(in the rows, 128 means zero)
Known rows, with every step that occurs
Y H V U S: [ 91 114  94 135 121 133 144  81 145 146 134 130 122 124 112 124 146 117
 162 103  87  91 121 165 132  81 115 166 110  92  75  96]
R Z E: [156 101  87 150 132 101 140  94 103 106 138 171 159 154 207 123 135 141
 101  93 123 154 153 153  84 109 150 129 165 150  59 152]
Y H V: [121 135 121 119 100 160 101  92 139 117 121 125  79 183 123  96 149 113
 144 117 109 105 103 143 101 145  99 165 166 126 124 133]
Z R S E Y: [155 126  40 105 134 119  71 172 103 120 136 155 169 130 195 126 158 143
 126 103  98 167 143 172 172 107 156 171 140  99  94 141]
H V U T: [129 106 126 133 126 114 107  85 126 130 108 134 148 154 116 157 149  97
 127 103 125 108 123 139 152  85 130 150 147 124  80  38]
L M U: [137 134 154 126 130 117 130 135 129 116 150 174 215 156 171 170 117 149
 131 167 157 100 137 131  80  62 179 152 128 121 140  94]
Y H: [133 125  97 113 106 112  84  60 115  82  83 128 145 159 131 123 152 117
 128 138 105 107 120 162 112 125 139 148 138 117 147 149]
E S L: [ 97 133  94 100 134  57 107 135 118 156 175  98 114 121 122 102 121 182
 145  98  83 115 151 175 151 112 162 192 120 117  96 110]
E S R Y H: [129 117  34  88 106 129  60  60 105  88  94 156 155 127 143 104 150  82
 112 109  93 110  97 181 157 149 123 156 130 130 142 165]
V H: [110 142  80 153 126 162  90  71 100 127 113 131 178 149 128 135 128 126
 140 111 142  94 115 153 133 122 118 130 150 107 175  81]
M U T L S: [109 105 103 110 117  83 152 105 126 161 174  93 129 155 123 148 140 167
 110 119  91  98 147 139 161  76 190 159  74 106  59  81]
S R Z E Y H: [166 112  52 117 118 112  56  83 111  61 102 149 165 160 186 130 163 113
 104 119 119 136 125 174 130 141 147 156 153 124 125 165]
E S U M L V: [134 171 171 113 112 124 102 154 108 119 175 122 128 155 107 132 114 166
 133 127 149 111 121 169 135  65 167 152 111 125  60  56]
E S R Y H V U: [ 99 141  74 129 123 160  98 113 167 119 134 150 165 137 135 111 153 111
 137 103  87  86  93 133 156  91  81 183 169 113  98  99]
R Y H: [138 110  65 100 112 125  73  61 121  73  85 151 165 143 150 111 146  83
 109 123  90 101  98 161 129 138 141 134 129 109 155 157]
M U S E Y: [146 117  58 117 138 122  83 168 113 112 138 124 171 125 186 147 153 145
 130 127 116 172 159 170 152  91 173 149 124  86 114 105]
L S: [ 85 139  70 113 110 107 145 116 105 141 170 122 150 142 130  99 132 150
 119 113  89 113 138 144 154  86 175 155  81 102  93 104]
H V: [108 132 131 129 109 166 124 137 138 148 146 134  85 175 133 100 134 128
 148 101 120 116 113 131 110 139 106 160 155 127 113 113]
H V U S L: [103 113 118 118 154  48 155 110 139 174 187 115 101 116 110  91 121 159
 169  91  84  77 133 161 154 114 138 181  95  91  72 110]
S R Y H V L: [131 125 123 148 132 140 101 142 140 132 142 141  95 155 157  96 128 138
 131  87  96  63  94 138 174 140  95 160 131 115 128 148]
Y H V U S R Z: [ 93  93  98 114 103 119 143  44 104 128 162 197 147 134 143  95 142 108
 123  90 114  76 111 164 134 157  97 175 164 139  56 159]
S L V U M: [129 150 196 117 150 100 109 124 133 117 186 175 178 155 121 118 113 130
 155 114 148  99 146 150 128  73 160 148 129 143  95  49]
V U S E Y H: [150 123  61 111 124 111  55  92 123  70  96 118 170 136 156 134 174 122
 129 135  94 137 133 176 143 104 148 154 145  90 127 136]
R S E Y H V: [133 128  87 106  99 150  80 110 132 107 130 123  89 177 150  93 166 115
 142 111  88 128 103 157 118 142 100 175 176 115 108 130]
S E Y H V U M: [135 136 172 118 144 137  74 119 155 103 150 181 180 159 148 121 138 103
 150 115 137 131 149 152 121  77 138 159 171 153 120  58]
U T L S E Y H: [163 113  74  95 116  91  49  84 115  78 108  95 144 156 149 139 177 130
 112 133  97 142 138 175 154 122 172 151 135 104 115 134]
M U S E Y H V L T: [161 129 137 124 136  81  93 116 116 103 137  82 170 169 165 136 142 156
 113 141 114 103 131 170 175  98 145 162 113  94  74  91]
U V L: [133 136 175 161 145 133 119 153 121 150 148 125  75 155 161 111 111 169
 151 101 115  76 134 138 158 100 146 141 105 105 108 105]
H V U T L S R Z: [ 95  91 111 109 103 102 151  64 110 149 192 181 150 148 143 105 141 129
 104  84 112  75 117 142 160 153 120 176 154 145  32 134]
Z R: [153 149  76 128 151 144 109 141 113 176 123 195 146 131 144 130 122 127
 132 100 147 107 136 142 156  98 149 180 123 123  96 183]
Y H V U M L T: [151 127 190 128 128  72  90  84 137 100 118 115 197 173 144 152 117 139
 106 140 152 100 123 172 148  87 152 170 117 133  81  57]
S L T: [144 130 147  91 144  16 113  88  95 120 151  92 181 159 136 113 119 159
 121 131 123 106 139 171 169 143 174 160  92 112  81 101]

Rows
[146 165 142 106 122  79 129 141  87 126 204  99  94 160 106  88 117 178
 150 120 130  93 114 149 137 140 160 139 103  92  70 120] => S L V
[150 112  56 145 137 130  94 175 125 108 175 154 156 157 220 124 141 150
  98  79 116 145 138 153 162 122 155 161 138 114  78 127] => H V L S R Z E Y
[129 123  86 121 140  92 133 104  99 141 136 127 149  98 145 109 158 146
 157 115  96 159 161 173 142  82 132 137 139 110  66 126] => V U S E
[129 144  76 133 133 142 100 126 165 122 132 158 166 147 153 115 166 125
 143 109  81  97 104 129 151  70  88 194 180  95  73 119] => Z R S E Y H V U
[129 132 106 117 103 171  75 121 147 104 124 122  94 185 140 109 152 113
 137 114 111 116 103 146 114 145 114 170 165 112 134 124] => E Y H V
[130 124 164 121 144  82 118 130 141 158 126 196 170 131 142 146 107 139
 126 109 133  95 133 170 149  47 157 189 104 151  87  76] => Z R S U M L
[147 120 102 108 108 139  84 108 147 118 145  95  88 184 140 126 166 128
 125 126 102 120 116 144 125 118 130 174 161 112  94 104] => M U T L S E Y H V
[131 137  86 125 123  78 128 126  93 140 158 109 139 117 156  98 142 180
 120 123  98 159 154 158 152  83 158 146 122 118  72 130] => M L S E
[166 119  54 144 145 131  75 182 126  95 124 136 172 155 213 154 143 144
 111 100 129 178 153 158 139 103 177 142 126 106 121 113] => Z E Y
[142 147 119 141 117 154  92  71  92 131 151  90 130 170  99 149 134 147
 141 111 157  81 102 156 142 133 133 117 141 101 114  67] => U T L V H
[108 100  38 106 135 146 120 107 119 151 145 191 152 102 152  88 124  72
 129  71 106  98  88 160 190 155 106 148  98 120 103 138] => H V U S R Y
[ 85 111  99 139 127 137 156 105 144 162 146 136 127 120 117 124 139 125
 163  96  92  97 127 160 138  76 117 164 104  93  69  86] => H V U S
[146 123 154 131 122  63 109 106 109 110 109  98 197 161 154 157 113 164
  95 139 146 112 127 169 160 101 167 157  92 110  83  84] => M L T
[149 120 187 124 129  62  97  99 111 111 119 120 203 165 151 157 104 147
 102 137 165 118 140 179 151  94 177 156  94 139  89  61] => U M L T
[123 149 152  67 164 109  97 105 137 139 170 209 176 145 117  91 130  80
 137 104 108  88 139 162 170  66 167 174 112 157  99  71] => Z R Y H V L S U M
[124 160 165  79 146 126 124  97 109 151 140 144  95 155 117  92 140 113
 168 125 120 106 140 148 139  98 162 148 121 125  84  65] => S U V
[112 147 168  72 152 103  88 120 138 118 168 178 175 161 122 105 140 101
 140 115 109 104 153 164 162  63 174 171 114 150 115  40] => E Y H V L S U M
[ 93 119 103 111 117  94 157 127 133 165 187  97 124 151 128 120 135 181
 122 107  78 101 145 139 159 100 181 158  74 103  72 121] => T L S
[104 112  65 107 123 108 133  90  73 173 138 166 113 108 123 104 131 116
 156  85 136 119 128 187 180 163 115 162  81 144  97 150] => U S R
[138 117  89 113 107 146  96 106 145 121 163 127  82 184 158  99 158 127
 123  94 105 113 109 148 127 158 113 178 164 130  80 151] => T L S R Z E Y H V
[115 130  71 100  98 174  80  94 133 121 129 138  86 159 130  85 148  89
 132  96  97 109  87 157 133 158  89 174 164 135 118 139] => E S R Y H V
[102 131  63 121 114  93 133 118  88 166 162 152 133 121 135 100 121 151
 121  95 132 105 117 158 200 133 129 177  78 139  93 138] => M L S R
[116 138 156  59 152  87 112  96 113 146 145 228 193 143 122 110 134  86
 153 105 114 111 152 176 147  61 159 179 119 172  87  64] => Z R S U M
[142 135 101 112 108 161  72 120 139 103 126 118  90 178 147 101 160 118
 139 119 110 134 112 150 115 145 111 166 178 117 126 133] => S E Y H V
[159 103  70 142 134  95 138  89  90 120 144 185 155 145 205 112 136 134
 106  84 135 152 146 159 109 135 130 139 160 165  55 166] => S R Z E
[134 100  87 127 120 103  96  64 126 126 115 139 145 138 118 143 146  86
 106  97 117  90  98 150 187  93 125 163 127 126  72  53] => M L S R Y H V U T
[ 99 141  73 122 122 109 136 132  91 172 185 151 108 134 136  76 127 147
 134  83 114  90 113 148 211 147 109 177  89 137  93 143] => H V L S R
[112 109 120 119 126 113 153  99 113 149 150 154 159 122 139 157 122 134
 152 137 132 104 146 177  98  68 176 153  81 106 100  94] => L M U S
[104 120 116 131 127 115 160 112 131 154 163 113 127 121 107 140 138 153
 161 104  99  88 130 164 146  77 142 146  81  80  42  95] => T L V U S
